Each row was made from one small tree. The marks that hang from a mark follow it in brackets, in alphabetical order. Every link used is in the known rows. Write each row's tree.
Known rows
zibomo{dono duver}: [ 0.72 -0.51  0.30 -1.96 -2.94 -0.58 -0.06 -2.79  0.58  1.73 -1.85 -0.68
 -1.96  2.55 -0.53  0.02  1.50  1.25]
difova{dono{zibomo{duver{dazonot{dasu{getag{kebos}}}}}} revesu}: [ 0.89  0.13  0.35 -1.63 -1.41  0.67  0.03  2.64  5.99  1.97 -1.15  0.23
 -0.35  2.36  0.10  0.98  1.19 -0.76]
dasu{dazonot{duver{zibomo{dono}}} getag{kebos}}: [ 0.13  0.54 -0.11 -2.37 -1.12  0.46  1.78  1.89 -3.83  1.43 -1.73  0.38
 -0.32  3.18  0.06 -0.06  0.46  0.10]
duver{dazonot{dasu{getag{kebos}}} zibomo}: [ 0.48  0.00  0.34 -1.79 -0.97  0.26  0.08  4.13 -2.50  2.02 -0.33  1.65
 -1.02  2.63  1.05  0.75  0.46 -0.92]
revesu{difova{dono{zibomo{duver{dazonot{dasu{getag{kebos}}}}}}}}: [ 1.17  1.58  0.56 -1.50 -1.25  0.07  1.12  1.78  0.04  1.91 -1.12  0.10
 -0.36  2.52  0.29  0.25  1.10 -0.86]
zibomo{dono}: [ 0.34 -0.46 -0.56 -2.05 -2.36 -0.63 -0.23 -1.83  1.38  1.60 -0.78 -0.34
 -1.76  2.66 -0.34  0.54  0.62  0.65]
zibomo{dono{difova{revesu}} duver{dazonot}}: [ 2.12 -0.83  1.46 -1.71 -3.20 -0.10 -0.68 -1.38  1.15  1.54 -1.75 -0.62
 -1.61  2.74 -0.47  1.10  1.47  0.74]
dasu{dazonot{duver{zibomo}} getag}: [-0.17  0.42 -0.14 -1.94 -0.57  0.32  1.79  1.39 -3.15  1.51 -1.96  0.58
 -0.09  2.84 -0.04  0.55  0.43  0.79]
duver{dazonot{dasu{getag}} zibomo{dono{difova{revesu}}}}: [ 1.68  0.19  0.78 -1.80 -1.97  0.24 -0.35  2.71 -1.25  1.69 -1.11  1.16
 -1.33  3.04  0.39  1.91  0.56 -0.93]
revesu{difova{dono{zibomo{duver{dazonot}}}}}: [ 1.18  1.27  0.25 -1.56 -1.61 -0.24  0.66 -0.23  0.93  1.79 -1.38 -0.33
 -0.43  2.16  0.53  0.60  1.00  0.19]
dazonot{dasu{getag} duver{zibomo{dono}}}: [ 0.50  0.39  0.30 -1.47 -0.84 -0.05  1.46  2.00 -0.27  1.68 -2.03  1.12
 -1.25  2.90 -0.42  0.17  1.30 -0.84]
difova{dono{zibomo{duver{dazonot{dasu}}}} revesu}: [ 0.98 -0.39  0.35 -1.42 -1.69  0.30 -0.35  1.54  7.16  1.85 -1.32  0.13
 -0.55  2.14  0.22  1.27  1.12 -0.24]
dono{difova}: [ 1.38  0.07  0.52 -1.97 -1.10 -0.18  0.14 -1.13  0.92  1.29 -0.05  0.17
 -1.08  2.15 -0.53  0.94  0.50  0.02]
kebos{getag}: [ 0.34 -0.85 -1.25 -2.34 -0.90 -0.33  0.44 -0.42  0.38  1.42 -0.09  0.73
 -0.69  1.97 -0.55  0.03  0.34  0.38]
zibomo{dono{difova} duver{dazonot{dasu{getag}}}}: [ 2.11 -0.32  1.79 -1.69 -3.08 -0.04  0.02 -0.12 -0.85  1.46 -1.62 -0.36
 -1.84  3.15 -0.74  0.78  1.79  0.11]
duver{dazonot{dasu{getag{kebos}}} zibomo{dono{difova{revesu}}}}: [ 1.73  0.25  0.80 -1.95 -1.90  0.40 -0.30  3.37 -1.61  1.69 -0.72  1.24
 -1.29  3.07  0.54  1.47  0.53 -1.37]
dono{difova zibomo{duver{dazonot{dasu{getag}}}}}: [ 2.21  0.59  1.68 -1.40 -1.67  0.20  0.52  1.11  1.19  1.94 -1.09  0.35
 -0.90  2.29 -0.50  1.65  1.13 -0.78]
revesu{difova{dono{zibomo{duver}}}}: [ 1.00  1.62  0.00 -1.67 -1.35 -0.32  0.92 -1.02  1.25  1.79 -1.44 -0.30
 -0.47  2.03  0.22  0.42  0.90  0.14]
zibomo{dono{difova{revesu}} duver}: [ 1.92 -0.35  1.03 -1.83 -2.77 -0.23 -0.29 -2.74  1.65  1.52 -1.85 -0.56
 -1.68  2.54 -0.95  0.85  1.38  0.71]
dazonot{dasu{getag{kebos}} duver{zibomo{dono{difova{revesu}}}}}: [ 1.31  0.52  0.86 -1.55 -0.63  0.34  1.36  2.96  0.15  1.54 -1.67  1.27
 -0.95  2.92 -0.53  0.21  1.16 -1.75]

Which tree is each row?
[ 2.14  0.30  1.07 -1.39 -1.35  0.01  0.10 -0.93  3.96  2.02 -1.26  0.27
 -0.71  1.74 -0.66  1.88  0.72 -0.33]
dono{difova{revesu} zibomo{duver}}
[ 0.99 -0.36  0.38 -1.94 -1.50 -0.01  0.90  0.04 -0.72  1.07 -1.95  0.27
 -0.50  2.75  0.02  0.86  0.21  0.56]
dasu{dazonot{duver{zibomo{dono{difova{revesu}}}}}}
[ 2.26 -0.02  1.38 -1.27 -1.71  0.12 -0.21  0.10  3.45  2.03 -1.15  0.24
 -0.65  1.92 -0.27  2.10  0.79 -0.30]
dono{difova{revesu} zibomo{duver{dazonot}}}
[ 2.35  0.24  1.65 -1.18 -1.37  0.42  0.22  2.20  2.62  2.11 -0.90  0.62
 -0.55  2.28 -0.51  1.78  0.92 -1.29]
dono{difova{revesu} zibomo{duver{dazonot{dasu{getag{kebos}}}}}}
[ 0.77 -0.05  0.69 -1.19 -1.61 -0.14  0.41  1.40  1.64  2.41 -1.25  0.48
 -0.99  2.26 -0.13  1.18  1.09 -0.19]
dono{zibomo{duver{dazonot{dasu{getag}}}}}
[ 0.37 -0.39  0.48 -1.24 -0.37 -0.33  1.14  1.97  0.98  1.60 -1.48  1.42
 -1.12  2.25  0.10 -0.15  1.01 -0.74]
dazonot{dasu duver{zibomo}}
[ 1.21  1.12  0.54 -1.31 -1.52 -0.28  0.75  0.72  1.25  1.77 -1.30 -0.01
 -0.59  2.31  0.41  0.51  1.03 -0.34]
revesu{difova{dono{zibomo{duver{dazonot{dasu}}}}}}
[-0.42  0.00 -0.34 -2.19 -0.89  0.30  1.14  1.63 -2.85  1.58 -0.34  0.23
 -0.26  3.00 -0.25  0.29  0.06  0.49]
dasu{dazonot getag{kebos}}
[ 0.24 -0.42 -0.08 -2.10 -1.67 -0.23  1.06 -0.02 -1.60  1.21 -1.94  0.16
 -0.68  2.76  0.31  0.27  0.34  0.96]
dasu{dazonot{duver{zibomo{dono}}}}
[ 0.79  0.09  0.22 -2.07 -2.02  0.11 -0.12  3.30 -2.40  1.87 -0.74  1.13
 -1.50  3.09  0.89  0.84  0.61 -0.94]
duver{dazonot{dasu{getag{kebos}}} zibomo{dono}}
[ 2.10  0.73  1.11 -1.79 -1.60 -0.07  0.45 -1.32  2.00  1.82 -1.05  0.04
 -0.99  1.81 -0.52  1.34  0.89 -0.26]
dono{difova zibomo{duver}}
[ 0.72  0.15 -0.18 -1.81 -1.51  0.29 -0.13 -0.20  7.18  1.87 -1.49 -0.14
 -0.47  1.87  0.04  1.16  1.00  0.21]
difova{dono{zibomo{duver}} revesu}
[ 0.50  0.19 -0.77 -1.87 -1.12  0.23 -0.23  0.35  7.80  1.77 -0.79  0.04
 -0.34  1.93  0.18  1.48  0.44 -0.18]
difova{dono{zibomo} revesu}
[ 0.59  0.45  0.38 -1.70 -0.77  0.13  1.54  2.82 -0.89  1.67 -1.64  1.17
 -1.15  2.95 -0.23 -0.38  1.25 -1.38]
dazonot{dasu{getag{kebos}} duver{zibomo{dono}}}
[ 2.20 -1.08  1.84 -1.34 -3.09 -0.19 -0.57 -0.24  1.48  1.49 -1.60 -0.25
 -1.78  2.91 -0.66  1.03  1.55  0.13]
zibomo{dono{difova{revesu}} duver{dazonot{dasu}}}
[ 2.13 -0.62  1.78 -1.36 -2.90  0.05 -0.29  0.20  0.72  1.58 -1.79 -0.18
 -1.64  3.10 -0.89  1.21  1.66  0.07]
zibomo{dono{difova{revesu}} duver{dazonot{dasu{getag}}}}
[ 1.30  0.14  0.31 -1.87 -1.18 -0.07  0.67 -0.40  1.26  1.42 -2.05  0.51
 -1.01  2.32 -0.05  0.60  0.93 -0.13]
dazonot{duver{zibomo{dono{difova{revesu}}}}}
[ 0.42  0.00  0.28 -1.64 -1.05  0.07 -0.02  3.46 -1.93  2.00 -0.64  1.59
 -1.08  2.58  0.94  1.19  0.54 -0.51]
duver{dazonot{dasu{getag}} zibomo}
[ 1.26  0.71  0.79 -1.58 -0.87  0.10  1.50  1.85 -0.58  1.42 -1.98  1.04
 -1.22  2.92 -0.62  0.42  1.29 -1.17]
dazonot{dasu{getag} duver{zibomo{dono{difova}}}}
[ 2.27  0.66  1.71 -1.59 -1.60  0.32  0.57  1.75  0.71  1.94 -0.74  0.41
 -0.82  2.33 -0.37  1.23  1.09 -1.24]
dono{difova zibomo{duver{dazonot{dasu{getag{kebos}}}}}}
[ 2.17 -0.56  1.81 -1.55 -2.82  0.18 -0.18  0.86  0.33  1.61 -1.45 -0.14
 -1.59  3.14 -0.76  0.77  1.63 -0.40]
zibomo{dono{difova{revesu}} duver{dazonot{dasu{getag{kebos}}}}}
[ 1.48 -0.31  0.14 -1.93 -2.15 -0.27 -0.39 -1.82  2.51  1.34 -0.77 -0.27
 -1.48  2.65 -0.78  1.34  0.51  0.11]
zibomo{dono{difova{revesu}}}
[ 0.04  0.48 -0.19 -2.08 -1.23  0.24  1.64  0.83 -3.15  1.42 -2.29  0.27
 -0.39  3.13 -0.13  0.60  0.53  0.82]
dasu{dazonot{duver{zibomo{dono}}} getag}
